Every row comes from one small tree of marks. Brackets hold a mark, then the marks that hang from it, in the order of their numbers. Every link used is in the known rows. Which tree was each row made from?
Known rows
[J857 J200 J374 J744]: [-2.95 -0.57 -5.87 -0.99  2.34  1.02 -1.62 -1.74 -2.45 -0.11 -1.45 -3.04
 -0.92  1.53  0.57  0.32  4.77 -2.94 -0.67  0.84  2.09  2.23 -0.89  1.67]
[J927 [J135 J659] J744]: [ 2.00  0.74  3.98 -0.82 -1.21  0.36  2.50  2.02  1.11 -0.84  1.15 -2.21
  1.65 -1.79  1.96  0.05  0.89  3.63 -0.20  0.65 -0.42 -2.32 -3.34 -0.39]
[J89 [J981 J857]]: [-0.01 -0.31  5.38  0.31  0.43  2.54  0.78 -0.96  0.46  1.24 -1.06  4.38
  0.00  1.36 -1.19  1.29 -0.95 -2.54  0.89 -0.48 -2.90  0.83  2.74  2.41]
[J817 [J135 [J927 J686 J744]]]: [ 1.08  1.36  1.08 -2.06 -1.27  1.76  0.03  0.40  0.56 -2.82  0.81 -0.35
  0.80 -1.73  1.07 -3.57 -1.02  1.16  0.65 -1.39  0.66 -1.02  0.03 -1.89]
[J744 [J927 J686]]: [-0.37 -3.04 -1.06 -0.72  0.19  1.79  0.56  0.17 -0.62 -1.87 -0.18 -0.87
 -1.72  0.18 -0.28 -2.16 -0.08  2.48  1.03 -0.27 -0.73  2.36  1.39 -1.65]
[J135 [J927 J686]]: [ 1.05  0.08 -1.84 -0.46 -0.17  2.34 -2.17 -1.19 -0.84 -2.84  0.00  0.88
  0.11 -0.60 -0.14 -3.89 -2.21 -0.59  1.41 -1.67  0.87  0.82  0.43 -0.92]
[J668 [J844 [J744 [J927 [J135 J659] [J686 J817]]]]]: [ 1.74 -1.24 -1.51  0.74  0.21 -2.52 -0.23  1.03  0.82 -0.49  1.06 -0.49
 -0.88  2.11 -1.56 -2.29  0.49  3.06  0.47  2.30 -1.87 -1.75  0.24  0.21]
[J668 J844]: [ 1.42 -1.32 -1.84 -1.88 -0.65 -0.38 -1.48 -0.22  0.45  0.53 -0.42  1.09
 -1.98  0.99  0.67 -2.82  0.15  1.62  1.50  0.16 -0.90  2.13  0.53  1.15]
[J89 [J981 [J857 J200 J374 J744]]]: [-1.79 -0.06  2.77  0.20  2.05  1.95  0.45 -1.76 -0.93  1.11 -1.67  2.44
  0.10  2.50 -0.82  2.10  1.31 -4.32  0.53  0.63 -1.81  0.82  2.39  2.73]
[J981 [J857 J200 J374 [J744 [J927 [J135 J659]]]]]: [-4.37 -2.27 -0.85 -1.26 -0.08  0.84  0.04  0.97  0.82 -0.09  0.32 -0.79
  0.48  2.23 -1.29  1.52  3.85 -2.84 -1.55  1.45 -1.24 -0.97  2.26  0.36]
[J686 J135]: [-0.84 -0.92  0.87 -1.12 -1.63 -0.36 -0.39 -0.03  0.18  1.56 -1.62  1.11
 -1.73 -1.89  1.68 -0.09 -1.24  0.82 -1.17 -1.40  0.06  0.30 -1.52  2.95]
[J659 [J686 J817 J927]]: [-1.38  2.68 -1.89 -0.52 -0.44 -0.25  1.92 -1.72 -0.31  0.74  0.31  0.22
  0.29 -3.64 -0.39  1.40 -3.82  1.96 -0.24 -3.48  2.37  2.84 -1.73  0.13]
[J200 [J668 [J844 [J744 [J927 J135 J686]]]]]: [ 5.09 -0.70  2.07  2.20  0.00 -1.49 -2.77  1.73  0.42  0.58 -0.65  0.99
 -0.37  1.67  0.75 -0.42 -1.00 -2.28  1.49  2.34 -0.26 -0.08  1.70 -3.20]
[J857 [J200 J668] J744]: [ 0.09 -0.76 -2.17  1.28  2.10 -0.24 -3.60  0.22 -1.20  1.37 -0.60  0.62
  0.36  0.69  0.65  1.21  1.40 -3.46  0.55  1.14 -0.05  0.69  1.89 -2.65]
[J659 [J686 J817]]: [-1.77  1.60 -1.38 -0.64 -0.99  2.55  2.15 -0.61  0.68 -0.25  1.14  0.13
  0.20 -4.38 -1.56 -0.06 -3.37  1.13 -0.59 -3.15  1.84  3.01 -0.12  0.43]
[J844 J744]: [ 2.32 -0.25 -0.14  2.41 -0.34 -0.15 -1.35  0.67  0.96 -0.03  1.26  1.29
 -0.23  0.48 -2.31  0.88  2.11  0.03 -0.85  0.59 -0.36 -1.80 -0.58  1.35]
[J668 [J844 [J744 [J927 J686]]]]: [ 2.12 -1.68 -1.95  0.42  0.39 -2.36 -0.97  0.42  0.44 -0.51  0.62  0.31
 -1.68  2.30 -0.88 -1.68  1.38  2.07  1.26  2.00 -1.33 -0.64  1.05  0.11]
[J668 [J844 [J744 [J927 [J135 J659] J686]]]]: [ 1.53 -1.71 -1.07  0.47  0.07 -2.21 -0.52  0.94  0.78 -0.70  1.05 -0.40
 -0.83  2.25 -1.60 -1.91  1.51  2.80  1.11  2.36 -1.94 -1.59  0.39  0.00]
[J981 [J857 J200 J374 [J744 J927]]]: [-3.75 -2.33 -1.66 -1.29  0.24  0.66 -0.43  0.45  0.46  0.13 -0.15 -0.09
 -0.40  2.36 -0.54  1.76  3.73 -3.55 -1.41  1.06 -0.67 -0.03  2.99  0.47]
[J981 [J857 [J200 [J668 J844]] J374 J744]]: [-1.30 -1.44  0.14 -0.23  0.08 -0.05 -2.24  1.02  0.72  1.81 -0.69  1.06
  0.11  2.73  0.82  2.25  2.80 -6.54 -0.81  1.82 -0.09 -0.52  2.80 -0.29]
[J89 [J981 [J857 J374 J744]]]: [ 0.25  0.75  3.53  1.22  2.22  1.83  1.32 -0.96  0.43 -0.26 -1.48  2.30
  0.07  1.77 -0.31  3.25  0.99 -4.40 -0.21  0.73 -2.26  0.93  2.56  3.37]
[J817 [J135 [J659 J686] [J927 J744]]]: [-1.94  2.28 -0.67 -1.20 -2.62  2.72  0.03  0.33  1.80 -3.09  3.42 -1.67
  3.00 -2.86 -0.84 -2.93  0.19  1.50  0.60 -1.84  0.48 -1.55  0.41 -1.59]
[J981 [J857 [J200 [J668 J844]] [J744 [J927 J686]]]]: [-1.24 -2.82  1.30  0.07  0.54 -1.03 -1.57  2.01  1.08  1.31  0.20  2.36
  0.20  2.35  0.01  1.95  0.88 -3.84  0.14  1.97 -2.30 -1.53  4.80 -3.01]
[J89 [J981 [J857 J374]]]: [-0.36  0.02  4.38  0.09  0.52  3.06  0.81 -1.52 -0.11  0.90 -1.67  2.86
 -0.28  2.00 -0.68  1.24  0.24 -3.78  0.51 -0.21 -1.57  1.57  1.92  3.40]
[J659 J686]: [-2.12  0.75 -0.45 -1.22 -1.29  3.17  1.51 -0.78  0.61 -0.73  1.08  0.32
  0.38 -4.03 -1.67  0.69 -1.35  0.68  0.78 -2.98  1.75  3.33  0.14  0.00]

Write each row's tree
[ 0.49  1.77 -2.14 -1.18 -1.23  1.60 -0.43 -0.03  0.97 -1.20  0.49  0.52
 -0.27 -1.73 -0.71 -4.71 -3.37  1.59 -1.70 -2.20  0.07  0.67  0.29  0.40] | [J686 [J817 [J135 J927]]]
[ 1.48 -0.85 -0.40  2.13  0.32 -0.71  0.34  1.24  0.76 -1.41  1.44 -0.31
 -0.55  0.72 -2.56 -0.60  0.94  1.85 -0.99  1.12 -0.89 -2.21  0.56 -0.65] | [J844 [J744 [J927 [J686 [J817 J135]]]]]
[ 1.28 -1.06  0.27  2.56  0.38 -0.80  0.74  1.54  0.72 -1.47  1.57 -0.93
  0.15  0.78 -3.17 -0.37  0.83  2.58 -1.06  1.64 -1.38 -2.87 -0.50 -0.46] | [J844 [J744 [J927 [J135 J659] [J686 J817]]]]
[ 1.65 -1.62 -0.59  2.47  0.51 -0.53 -0.26  0.85  0.35 -1.42  1.27 -0.08
 -0.68  1.15 -2.39  0.30  1.94  1.26 -0.23  1.35 -0.76 -1.71  0.59 -0.52] | [J844 [J744 [J927 J686]]]
[ 0.93  1.09 -1.59  1.99 -0.68  1.49 -1.26  0.44  0.09 -2.61  2.95 -1.96
  2.75 -0.58  1.40 -3.54 -1.11  0.36  0.51 -0.14  0.43 -3.38 -1.20 -1.24] | [J135 J659 [J927 [J686 J817] J744]]
[-3.10  1.55 -1.58 -1.41 -2.80  3.76 -0.93 -0.07  1.81 -3.00  3.00 -0.86
  2.56 -2.52 -2.72 -3.89 -0.22  1.09  0.48 -2.47 -0.05 -0.34  1.03 -1.05] | [J817 [J135 [J659 J686] J927]]
[ 0.63 -1.38 -0.72  3.22  0.13 -1.42 -0.08  1.27  0.60 -0.65  1.61 -0.66
 -0.25  0.82 -2.11  0.16  1.10  1.55 -1.29  1.49 -1.07 -3.30 -0.17  0.41] | [J844 [J744 [J927 [J686 [J135 J659] J817]]]]
[ 2.61  2.98  0.70  0.23  0.05 -3.99  2.11  0.09 -0.42  1.50 -0.36 -1.42
  0.76 -0.90  3.08  0.63 -2.91  4.57 -1.45 -0.72  0.59 -1.65 -5.10  0.20] | [J686 J817 [J927 [J135 J659] J744]]
[-0.09  0.60  3.75  0.54  2.40  1.39  2.31 -0.84  0.34 -1.22 -1.74  1.55
 -0.01  1.78 -0.86  2.82  0.65 -2.99 -0.23  1.07 -2.71  1.10  2.94  2.65] | [J89 [J981 [J857 J374 [J744 [J927 J135]]]]]
[-0.26 -1.40 -3.09 -0.22  2.59 -2.38 -2.27  0.30 -1.29 -0.10 -0.96 -0.77
 -0.26  1.78  0.19 -0.25  1.07 -0.44  1.34  2.51 -1.26  0.99  3.18 -3.89] | [J857 [J200 [J668 J844]] [J744 [J927 J135]]]
[ 2.70  0.54  3.82  0.42 -0.12  0.51  2.87  2.35  0.30 -0.08  1.14 -1.87
  0.63 -1.89  3.83 -0.90 -1.59  1.77 -0.66  0.24  0.79 -2.88 -2.90 -1.63] | [J927 [J686 [J817 [J135 J659]]] J744]
[-3.14 -1.66 -0.53 -1.19  0.04  1.02 -0.76  0.53  0.62  1.07 -0.32  0.76
 -0.09  1.87 -0.24  2.19  3.43 -4.63 -1.57  0.73 -0.21 -0.43  1.77  1.23] | [J981 [J857 J200 J374 J744]]
[-1.63  2.60  0.92 -1.12 -1.06 -2.52  2.61 -1.39 -0.49  1.22 -0.30 -0.39
  0.44 -4.39  2.65  4.01 -2.38  2.00  0.30 -2.78  2.95  0.62 -2.92  0.57] | [J659 [J686 J135 [J927 J744]]]
[-1.28  3.49  0.10 -0.55 -0.71 -3.14  3.24 -1.22 -0.40  1.73 -0.27 -0.53
  0.28 -4.74  2.78  3.23 -4.37  2.45 -1.02 -2.95  3.03  0.30 -3.21  1.00] | [J659 [J686 J135 J817 [J927 J744]]]
[ 0.21  1.85 -1.09 -0.06 -0.42 -5.35  0.22 -1.37 -1.08  3.65 -2.73  0.97
 -1.82 -1.30  3.43  0.88 -4.80  2.60 -2.58 -2.13  0.98 -0.37 -4.18  3.16] | [J686 J135 J817 J927]
[-1.89 -0.80  2.96  0.34  2.13  1.18  0.65 -1.26 -0.47  0.85 -0.88  3.37
  0.17  2.21 -1.60  1.80  0.29 -2.22  1.01  0.60 -3.44  0.38  4.00  1.20] | [J89 [J981 [J857 J200 [J744 J927]]]]
[-2.83  1.92 -0.13 -1.25 -1.21 -1.47  1.67 -1.84 -0.50  1.36 -0.68  0.42
  0.00 -4.08  0.83  3.02 -2.81  1.59  0.29 -3.40  2.39  1.82 -2.31  1.11] | [J659 [J686 J135 J927]]
[ 4.37 -0.93  1.83  2.80 -0.33 -1.11 -3.11  1.99  0.79  0.63  0.14  0.45
  0.35  1.84  0.36 -0.62 -0.27 -2.33  1.50  2.65 -0.70 -0.90  1.52 -3.15] | [J200 [J668 [J844 [J744 [J927 [J135 J659] J686]]]]]
[ 3.87  0.22  6.93 -1.62  0.55 -0.02  4.28  2.11 -0.46 -0.97 -1.06 -1.46
  0.13 -2.30  3.53  0.40 -1.79  2.95  0.52  0.60  0.85 -1.79 -4.13 -2.02] | [J927 J135 J686 J744]
[-1.60 -1.04 -5.89  0.64  2.57  0.23 -2.97 -1.07 -2.59 -0.64 -1.59 -3.73
 -0.63  2.64  1.27  0.58  4.33 -4.58  0.04  2.21  2.08  2.82  1.92 -1.74] | [J857 [J200 J668] J374 [J744 J927]]
[ 0.37  0.70  0.44 -0.80 -0.60 -1.69 -0.20 -0.81 -0.54  1.00 -0.97 -0.03
  0.31  0.05  0.26  0.34 -0.62  3.26  0.37 -1.32 -0.31  0.54 -3.84  0.38] | [J686 [J927 [J135 J659]]]
[-1.80  0.09  1.90 -1.38 -1.70  2.87  1.82  0.80  1.25 -1.01  0.99 -0.91
  1.45 -2.80 -2.60 -0.97 -0.71  2.72  0.01 -1.34 -0.58  0.70 -1.94  0.19] | [J927 [J135 [J659 J686]]]
[-1.04 -1.55 -3.18 -0.82 -0.90  1.10 -4.81 -1.90 -3.20  3.36 -1.89 -1.28
 -1.05  3.66  0.65 -2.81  3.01 -4.68  1.71  1.23  3.64  2.00 -0.89 -0.32] | [J857 [J200 [J668 [J844 J744]]] J374]
[-1.34 -1.77 -2.97 -1.46 -0.72  0.63 -3.81 -1.77 -3.27  2.41 -2.10 -2.06
 -1.10  3.68  0.14 -3.20  2.66 -3.19  1.72  1.55  3.17  2.13 -0.56 -1.00] | [J857 [J200 [J668 [J844 [J744 [J927 J135]]]]] J374]
[ 3.39  2.79 -1.01  0.46  0.41 -4.10  1.00 -0.79 -0.95  1.98 -0.74 -0.21
 -0.54 -0.61  4.31  1.06 -2.79  3.10 -1.20 -1.26  1.52 -0.20 -3.81  0.46] | [J686 J817 [J927 J744]]
[-0.01  3.81  0.51 -1.14 -0.21 -1.60  3.93 -0.98 -0.25  0.25  0.19 -0.85
  0.94 -4.39  1.06  2.23 -4.15  3.39 -0.31 -2.78  2.65  1.42 -3.09 -0.58] | [J659 [J686 J817 [J927 J135 J744]]]
[ 1.59 -0.74 -0.40  1.41  0.07 -0.97  0.25  0.82  0.86 -1.70  1.02 -0.14
 -0.49  0.71 -3.22  0.10  1.83  2.64 -0.72  1.22 -1.18 -1.44  0.37  0.05] | [J844 [J744 [J927 J135]]]
